What can hang from each mark:
Z284: Z642
Z642: Z621
Z15: Z284 Z386 Z469 Z545 Z621
Z846: Z46
Z716: Z621
Z621: Z15 Z46 Z90
Z469: Z90
Z386: Z15
Z90: Z621
Z545: Z15
Z46: Z846

Every row comes from one small tree of marks. The marks that hang from a mark follow it in brackets, in the order of their numbers. Every link used is in the known rows. Which tree was each row made from?
Known rows:
Z642[Z621[Z15 Z46[Z846] Z90]]: [-1.630 1.038 -3.134 0.623 0.128 2.506 -0.166 -4.410 3.947 -0.141 -1.247 -2.396 -2.106 -0.042 4.158 2.025 1.425 -0.383 3.639 -1.080 -1.570 -1.016 4.979 1.584 -1.241]
Z621[Z90]: [-3.188 0.312 -3.163 -0.244 0.041 2.236 0.004 0.664 -0.668 1.428 -0.762 -1.648 -1.355 -0.559 5.398 3.198 -0.274 -4.135 3.392 -1.377 -2.002 -2.296 2.685 2.336 -0.721]
Z642[Z621]: [-3.518 -0.119 -4.066 -0.410 -0.316 2.991 -1.404 -1.871 3.476 0.200 -2.130 -2.285 -1.540 -0.458 3.248 1.201 0.547 -0.513 3.281 -2.007 -3.989 0.928 2.773 1.040 -1.563]
Z469[Z90]: [-3.035 0.002 -3.770 -0.673 -0.956 1.917 -1.462 -0.680 2.617 2.295 -1.709 -2.687 -1.785 -1.184 3.758 1.149 -0.919 -1.918 -0.573 -2.165 -4.105 -0.875 1.980 3.973 -1.172]
Z386[Z15[Z545]]: [-4.499 1.151 -5.768 0.938 0.120 0.964 -1.958 -3.822 3.811 1.910 -0.301 -4.589 -2.810 0.447 0.548 0.434 -1.676 2.504 2.991 -2.413 -1.411 0.932 0.646 2.047 -1.103]
Z642[Z621[Z15 Z46]]: [-2.185 1.399 -4.003 -0.527 -0.641 2.553 -1.830 -3.463 3.252 0.485 -2.289 -2.023 -1.364 0.491 2.915 -0.939 1.420 1.177 3.284 -1.774 -2.024 0.413 3.333 0.226 -1.550]
Z386[Z15[Z284[Z642]]]: [-2.248 -1.218 -5.549 0.988 0.351 1.477 -0.762 2.107 0.844 0.703 1.487 -4.044 -2.656 1.469 2.125 0.262 -0.808 3.304 1.507 -4.005 1.241 -1.802 0.706 3.105 -1.117]
Z545[Z15]: [-4.700 -1.024 -5.107 -0.226 0.999 1.852 -1.071 -0.131 1.502 0.837 -2.430 -3.336 -1.871 0.266 2.916 -0.125 -2.398 -0.607 3.900 -3.074 -2.777 1.082 -1.412 1.963 -0.710]
Z386[Z15[Z469[Z90] Z621]]: [-4.517 -2.439 -4.859 0.214 0.769 2.462 -2.484 -1.508 2.339 1.315 0.238 -2.724 -3.667 -0.767 2.130 -0.500 0.545 1.004 2.498 -3.440 -2.275 0.095 -2.693 3.709 -0.193]
Z15[Z284 Z386 Z545 Z621[Z90]]: [-4.610 0.866 -6.114 3.925 2.774 0.491 -1.095 1.023 5.712 0.120 0.703 -0.670 -2.629 1.750 0.786 0.335 1.773 -0.595 7.136 -4.961 -2.729 2.022 -4.421 2.555 -0.425]
Z545[Z15[Z469]]: [-5.140 -2.845 -5.223 -1.512 1.671 3.418 -1.052 -0.586 -0.715 0.419 -3.088 -3.161 -2.909 -0.009 3.242 -1.111 -1.490 0.207 4.638 -4.833 -2.197 0.774 -3.722 2.987 -0.752]
Z386[Z15[Z284[Z642] Z545]]: [-3.219 -0.804 -5.820 1.791 0.592 1.076 -1.453 -0.572 3.155 0.726 1.440 -4.326 -3.377 2.102 0.996 0.454 -0.988 5.159 2.971 -5.333 1.252 -0.429 -1.691 3.281 -1.393]
Z386[Z15[Z545 Z621]]: [-5.625 0.135 -5.542 2.372 0.993 0.543 -2.359 -3.051 5.069 1.232 0.686 -2.920 -2.710 0.791 -0.069 0.194 -0.751 2.185 5.368 -2.258 -1.347 2.049 -2.540 1.119 -0.284]
Z469[Z90[Z621[Z15]]]: [-2.298 -3.009 -3.196 -0.909 -1.037 1.753 -2.590 -0.312 4.676 3.021 -3.126 -5.115 -1.002 -1.429 4.289 1.281 -1.058 -1.921 1.059 -1.556 -2.169 -0.802 0.270 3.433 -0.549]
Z90[Z621[Z15[Z545] Z46[Z846]]]: [-3.435 1.041 -4.385 1.469 -0.081 1.297 -1.075 -5.058 7.529 2.173 -2.146 -5.271 -1.288 0.809 0.752 2.105 -2.019 1.527 4.390 -0.539 0.959 1.994 1.820 1.232 -0.398]
Z716[Z621[Z15 Z46[Z846]]]: [-1.403 3.389 -3.731 -0.613 -0.215 0.228 -0.644 -3.537 1.401 1.876 -2.091 -1.575 -1.388 -0.626 2.025 1.280 -1.464 -0.436 1.333 -2.254 -1.998 0.230 4.265 0.490 -0.483]
Z621[Z15[Z284[Z642] Z386] Z90]: [-0.498 -3.230 -4.347 0.256 1.631 1.031 -0.849 4.505 -0.913 -0.100 0.158 -3.165 -2.176 0.750 5.871 -2.484 0.191 0.058 3.164 -4.478 -0.215 -3.304 -5.515 2.911 -0.943]
Z545[Z15[Z469 Z621[Z46]]]: [-6.243 -0.350 -5.373 0.783 1.802 3.147 -1.027 -1.498 0.975 0.147 -1.354 -0.434 -2.673 1.630 1.840 -0.992 0.269 0.565 6.816 -4.991 -1.239 2.636 -3.630 1.337 0.130]
Z621[Z46 Z90]: [-3.321 4.319 -3.727 0.757 -0.889 2.283 0.606 -1.514 0.228 1.931 -0.055 -0.473 -1.122 1.193 4.399 3.956 0.989 -3.434 2.999 -1.580 -0.988 -1.172 8.144 1.431 -0.677]
Z621[Z46]: [-3.584 4.709 -4.870 0.323 -1.012 2.042 -0.215 -2.063 1.368 1.945 -0.783 -1.030 -0.998 1.181 1.969 1.248 -0.156 -0.804 2.073 -1.303 -1.440 0.652 6.869 0.781 -0.907]
Z545[Z15[Z621]]: [-5.708 -1.951 -4.791 1.218 1.852 1.394 -1.485 0.586 2.346 0.218 -1.700 -1.644 -1.814 0.510 2.133 -0.122 -1.510 -0.987 6.287 -3.150 -2.710 2.396 -4.698 1.097 0.076]
Z90[Z621[Z15 Z46]]: [-2.924 0.834 -4.124 -0.052 -0.948 1.895 -1.501 -1.256 3.507 2.785 -2.524 -3.912 -0.059 0.711 2.773 1.194 -0.757 -0.851 3.924 -0.865 0.674 0.671 4.198 0.377 -0.188]
Z284[Z642[Z621]]: [-2.984 -2.161 -2.936 -0.163 -0.676 3.117 -1.032 -0.370 1.832 -0.800 -0.405 -2.592 -1.851 0.828 5.808 1.005 -0.498 1.651 2.471 -3.422 -1.552 0.330 -1.200 0.862 -1.429]
Z642[Z621[Z15 Z90]]: [-1.763 -2.653 -2.513 -1.121 0.241 2.715 -1.697 -1.099 1.455 0.093 -2.144 -2.355 -1.716 -1.054 5.795 0.835 1.319 -1.870 4.575 -1.908 -2.692 -2.131 0.275 1.591 -1.350]
Z90[Z621[Z15[Z469]]]: [-2.943 -4.767 -3.657 -2.129 0.523 3.188 -2.137 0.279 0.768 1.945 -3.510 -4.777 -1.322 -1.159 3.874 -0.296 -1.048 -0.794 4.844 -2.149 0.089 -0.776 -2.922 1.888 -0.248]
Z846[Z46]: [-2.874 1.752 -4.786 -0.011 0.795 1.650 0.535 -2.089 3.015 1.181 -2.160 -3.565 -1.752 -0.491 1.548 2.835 -1.919 0.007 2.311 -0.582 -2.256 0.079 -0.560 2.578 -0.951]

Which tree is each row?
[-3.276 -3.558 -4.240 1.211 1.278 2.872 -0.301 2.036 1.899 -1.264 -0.794 -2.693 -2.839 1.971 5.041 2.671 0.504 0.794 5.169 -6.748 -0.669 -0.549 -1.520 3.226 -1.242] | Z545[Z15[Z284[Z642[Z621[Z90]]]]]
[-3.552 -3.074 -5.176 0.728 1.419 2.006 -0.535 3.121 0.783 -0.257 -0.795 -3.049 -2.410 1.919 3.192 0.233 -1.647 2.045 3.815 -6.033 -0.075 -0.169 -3.606 3.142 -1.066] | Z545[Z15[Z284[Z642]]]
[-4.006 3.448 -4.663 1.900 -0.715 2.074 0.552 -3.065 6.360 2.250 -1.172 -4.345 -0.780 0.918 1.547 4.805 -1.582 -1.186 2.953 -0.051 -0.246 2.515 8.263 1.117 -0.125] | Z90[Z621[Z46[Z846]]]
[-3.193 -4.920 -4.829 -0.866 1.408 3.001 -2.366 -0.155 3.280 1.716 -3.126 -4.631 -2.109 0.265 1.142 0.284 0.154 1.636 6.632 -4.655 1.120 -0.505 -4.907 3.311 -0.806] | Z90[Z621[Z15[Z284 Z469 Z545]]]
[-1.851 0.572 -4.935 1.312 0.331 1.517 -0.261 -0.658 5.654 1.961 -1.649 -4.572 -0.980 0.870 0.187 2.144 -0.513 0.712 3.750 -1.197 1.496 -0.063 4.569 2.263 -0.404] | Z90[Z621[Z15[Z284] Z46[Z846]]]
[-1.946 0.946 -3.021 -0.184 -0.643 2.773 -1.207 -2.932 2.188 0.496 -1.676 -1.235 -1.538 0.513 4.862 1.383 2.509 -1.207 4.269 -2.113 -1.618 -1.310 4.983 0.852 -1.294] | Z642[Z621[Z15 Z46 Z90]]
[-2.919 0.937 -2.512 1.067 -1.307 3.303 0.114 -1.794 1.859 -0.470 0.606 -1.080 -1.819 2.266 6.778 3.891 1.343 -0.057 3.041 -3.750 -0.391 -0.195 4.381 0.775 -1.249] | Z284[Z642[Z621[Z46 Z90]]]
[-1.993 -0.475 -3.917 -2.196 -0.464 3.009 -2.015 -2.794 -0.152 2.073 -2.212 -1.813 -2.500 -0.409 3.434 -2.288 0.972 0.756 0.793 -3.474 -1.020 -1.896 -0.169 3.542 -1.111] | Z621[Z15[Z469[Z90]] Z46]
[-3.960 -1.357 -5.970 1.573 3.300 2.775 -0.472 3.531 0.681 -0.326 0.437 0.038 -3.126 0.516 2.586 -1.078 3.054 -1.707 6.461 -5.435 -2.224 0.143 -4.889 3.393 -0.079] | Z15[Z284 Z386 Z469 Z621[Z90]]
[-3.718 0.993 -5.486 1.911 2.356 3.119 0.522 -0.509 2.411 -0.315 0.770 0.433 -3.019 1.181 -1.192 0.786 2.105 1.304 5.346 -3.737 0.528 0.569 0.476 3.179 -0.251] | Z15[Z284 Z469 Z621[Z46[Z846]]]
[-3.594 2.180 -7.611 1.885 1.657 0.719 -1.285 -0.210 5.434 1.026 -0.947 -2.976 -2.534 1.332 -0.663 -2.280 -0.180 2.070 3.732 -4.921 -3.248 2.344 -2.051 2.988 -1.582] | Z15[Z284 Z386 Z545]
[-2.646 1.239 -2.412 1.826 -0.667 2.979 0.923 -2.871 3.008 -1.043 1.057 -2.031 -2.448 1.662 6.225 4.651 0.488 0.732 2.508 -2.757 -0.340 -0.082 4.505 1.462 -1.147] | Z284[Z642[Z621[Z46[Z846] Z90]]]
[-2.386 -3.418 -6.092 -0.844 1.691 2.567 -1.916 2.506 2.451 1.496 -3.026 -5.198 -1.782 -0.177 2.161 -2.331 0.157 0.654 4.943 -3.954 -0.546 0.378 -3.824 2.810 -0.535] | Z90[Z621[Z15[Z284 Z386 Z469]]]
[-4.373 3.350 -4.331 2.568 0.758 1.369 0.261 -2.432 4.425 0.512 0.604 -0.380 -1.522 0.710 0.432 1.492 -0.465 -0.396 4.030 -0.155 -1.341 2.102 2.234 0.601 0.079] | Z15[Z621[Z46[Z846]]]
[-4.337 1.194 -4.859 2.231 1.717 0.888 -0.739 1.589 2.436 0.393 0.229 -0.881 -1.659 0.059 4.367 -0.246 0.477 -3.472 5.197 -1.736 -3.977 1.717 -2.911 0.788 0.242] | Z15[Z386 Z621[Z90]]
[-0.887 1.104 -3.954 0.259 0.406 1.749 -0.377 1.081 -0.534 1.594 -0.507 -0.491 -1.359 1.286 2.992 1.107 2.155 -1.654 3.915 -2.706 0.933 -3.795 4.543 2.697 -0.963] | Z621[Z15[Z284] Z46 Z90]
[-1.743 1.674 -3.631 -1.722 0.395 1.612 -0.683 -4.107 -0.388 1.557 -2.530 -1.249 -2.317 -1.046 2.361 0.430 -0.566 0.355 2.141 -3.838 -1.433 -0.194 1.427 1.480 -0.465] | Z716[Z621[Z15[Z469] Z46[Z846]]]
[-5.991 -2.378 -4.246 0.379 2.004 2.914 -2.067 -2.698 2.197 0.337 -1.022 -0.314 -3.010 0.220 1.221 -0.503 0.316 0.975 7.109 -4.222 -1.475 1.872 -8.282 1.852 -0.337] | Z15[Z469 Z545 Z621]
[-5.621 1.133 -5.090 3.081 1.950 0.493 -1.433 -1.446 5.228 0.487 0.123 -1.255 -2.375 0.824 2.694 -0.072 0.282 -1.608 6.625 -3.071 -3.945 3.104 -5.514 0.999 -0.109] | Z15[Z386 Z545 Z621[Z90]]
[-2.903 -1.754 -6.286 1.118 1.295 0.725 -2.517 0.563 6.719 1.991 -2.769 -5.690 -1.394 0.779 0.664 -1.641 -0.861 1.335 5.332 -3.558 -1.079 2.002 -3.564 2.139 -0.807] | Z90[Z621[Z15[Z284 Z386 Z545]]]
[-1.466 -4.130 -3.853 -0.242 1.119 1.226 -2.017 1.251 0.974 0.337 -0.696 -2.858 -2.299 1.233 2.277 -2.070 -1.144 3.808 3.932 -4.958 1.384 -2.275 -7.841 2.806 -1.576] | Z621[Z15[Z284[Z642] Z545]]
[-3.129 -2.861 -4.843 -0.649 0.274 3.994 -1.349 1.327 3.216 2.330 -2.108 -3.489 -2.570 -0.399 2.158 2.493 1.404 -0.838 2.278 -5.432 -1.212 -0.986 1.160 5.881 -0.941] | Z15[Z284 Z469[Z90[Z621]]]
[-4.014 0.479 -7.879 1.310 2.266 1.053 -0.824 2.326 3.279 0.368 -2.086 -3.750 -2.480 1.278 1.166 -2.758 -1.144 0.919 3.866 -5.182 -3.431 2.441 -2.296 2.985 -1.025] | Z545[Z15[Z284 Z386]]
[-0.887 0.593 -5.533 -0.916 1.095 -0.219 -1.982 2.007 0.776 1.684 -2.665 -2.069 -1.482 -0.725 1.863 -2.087 -0.126 -0.534 2.277 -5.293 -3.654 0.088 -1.348 1.463 -0.903] | Z716[Z621[Z15[Z284 Z386]]]
[-1.240 3.098 -2.632 -0.161 -0.079 0.413 0.051 -3.007 0.745 1.950 -1.520 -1.007 -1.455 -0.618 4.240 3.942 -0.287 -2.722 2.350 -2.595 -1.618 -1.422 5.560 1.207 -0.291] | Z716[Z621[Z15 Z46[Z846] Z90]]
[-3.601 2.849 -4.113 1.645 -1.542 1.973 -0.297 -3.651 8.268 2.862 -1.387 -4.839 -1.489 0.053 2.529 4.826 -1.377 -1.475 0.003 -1.055 -2.066 1.678 8.214 3.559 -0.450] | Z469[Z90[Z621[Z46[Z846]]]]
[-3.189 0.883 -3.367 0.726 -1.441 3.159 -0.583 -2.106 2.598 -0.464 0.156 -1.661 -1.732 2.310 5.057 1.673 0.466 2.158 2.153 -3.657 -0.722 1.237 3.031 0.228 -1.430] | Z284[Z642[Z621[Z46]]]
[-2.725 -2.562 -2.031 0.176 -0.508 3.307 -0.430 0.041 0.975 -0.902 -0.014 -2.072 -1.993 0.744 7.643 3.402 0.606 -0.540 3.240 -3.667 -1.141 -1.050 0.111 1.510 -1.268] | Z284[Z642[Z621[Z90]]]
[-4.537 3.167 -5.684 4.269 1.821 0.966 -0.092 -2.960 7.510 0.361 0.996 -0.101 -2.518 2.422 -2.994 2.127 0.849 2.292 6.033 -3.317 -0.041 2.364 0.720 2.317 -0.595] | Z15[Z284 Z545 Z621[Z46[Z846]]]
[-3.200 4.021 -4.528 1.327 -0.465 2.766 0.230 -5.210 6.085 -0.025 -1.016 -2.235 -2.023 0.461 1.661 2.661 0.426 1.041 2.431 -1.092 -2.827 2.130 7.432 1.158 -1.484] | Z642[Z621[Z46[Z846]]]
[-4.091 -3.054 -3.002 3.224 1.828 1.607 -0.676 1.931 2.795 -0.447 2.041 0.073 -2.555 2.460 3.001 3.405 1.141 0.464 7.115 -5.631 1.171 -0.890 -6.067 2.700 -0.447] | Z15[Z284[Z642] Z545 Z621[Z90]]
[-0.711 -4.417 -3.676 -1.109 0.895 1.601 -1.636 3.754 -1.556 0.256 -0.606 -2.624 -1.688 0.478 3.642 -2.203 -0.815 2.197 2.701 -3.835 1.303 -3.719 -5.288 2.620 -1.291] | Z621[Z15[Z284[Z642]]]
[-4.985 -0.755 -5.896 0.340 2.378 2.444 -1.506 0.616 1.232 -0.062 -0.764 -1.112 -2.702 -0.328 2.578 -3.782 0.496 -0.102 5.136 -3.465 -3.725 2.790 -7.010 1.289 0.008] | Z15[Z386 Z469 Z621]
[-3.423 3.427 -3.501 1.044 -1.045 3.273 -0.147 -3.256 3.292 0.615 -0.850 -0.629 -1.569 1.169 4.453 4.418 2.713 -2.322 3.836 -2.351 -2.476 0.368 8.872 0.941 -1.278] | Z642[Z621[Z46 Z90]]
[-1.475 -2.893 -6.445 -1.698 2.523 2.215 -1.883 2.541 -1.000 0.455 -2.237 -3.037 -2.795 -0.631 1.676 -6.007 0.453 1.847 3.479 -4.664 -1.721 -1.454 -6.569 3.428 -1.251] | Z621[Z15[Z284 Z386 Z469]]
[-2.161 0.150 -6.264 1.159 1.077 1.269 -0.370 3.997 1.450 -0.195 0.478 -3.130 -2.165 1.748 3.031 -2.288 -0.673 2.107 1.575 -4.898 -1.408 0.534 -2.812 2.542 -1.258] | Z15[Z284[Z642] Z386]
[-2.283 -4.593 -1.634 -0.142 0.036 2.633 -1.833 -1.791 1.888 -0.782 -0.711 -2.912 -2.509 0.784 7.049 1.071 0.096 1.681 4.563 -4.369 -0.452 -1.573 -5.699 1.471 -1.530] | Z284[Z642[Z621[Z15[Z545] Z90]]]
[-1.005 3.041 -4.389 -0.641 -0.272 0.557 -1.366 -0.304 0.124 2.317 -2.245 -0.040 -1.030 0.591 1.105 0.826 0.946 -0.546 2.366 -4.972 -1.144 -0.871 5.133 1.088 -0.849] | Z716[Z621[Z15[Z284] Z46]]
[-4.817 5.036 -6.240 2.714 0.696 0.728 -0.879 -0.788 4.449 0.823 0.264 -0.463 -1.273 1.671 1.146 -2.144 0.597 -0.563 4.045 -1.717 -3.366 4.330 0.691 -0.483 0.018] | Z15[Z386 Z621[Z46]]
[-1.673 1.598 -3.143 -0.529 -0.362 1.710 -0.615 -1.036 -0.951 1.832 -1.055 -1.256 -1.076 0.522 4.747 0.887 0.768 -2.450 3.426 -1.202 -0.136 -2.962 3.582 1.355 -0.682] | Z621[Z15 Z46 Z90]
[-5.220 -3.933 -4.818 -0.885 0.546 3.587 -1.808 -1.066 3.505 1.858 -3.631 -4.988 -2.833 -0.480 4.122 1.518 -1.339 -0.820 3.537 -5.186 -2.603 1.451 -2.132 4.423 -0.414] | Z545[Z15[Z469[Z90[Z621]]]]
[-1.606 3.185 -3.606 -1.380 -0.938 0.503 -1.744 -2.194 -0.232 2.558 -2.562 -0.500 -0.763 -0.091 2.719 0.571 -0.222 -1.262 1.995 -3.625 -2.156 0.039 4.227 -0.171 -0.572] | Z716[Z621[Z15 Z46]]
[-4.423 -0.414 -5.458 3.371 1.896 0.819 -1.443 -0.421 4.582 0.895 1.703 -1.864 -3.162 1.422 -0.046 2.700 1.437 0.995 6.398 -4.014 -0.045 -0.097 -0.761 2.997 -0.352] | Z386[Z15[Z284 Z545 Z621[Z90]]]
[-1.412 3.690 -4.915 1.254 1.008 0.625 0.322 -2.379 2.410 0.882 -0.520 -3.278 -2.090 0.123 3.826 -1.256 -0.575 -0.864 2.230 -0.501 -1.631 -0.601 2.177 1.743 -0.630] | Z621[Z15[Z386] Z46[Z846] Z90]
[-4.361 -1.561 -8.037 0.037 2.990 2.644 -0.879 1.992 1.300 -0.101 -2.492 -3.666 -3.535 0.925 1.511 -3.605 -0.231 1.791 4.729 -6.847 -2.928 1.989 -4.970 3.938 -1.067] | Z545[Z15[Z284 Z386 Z469]]
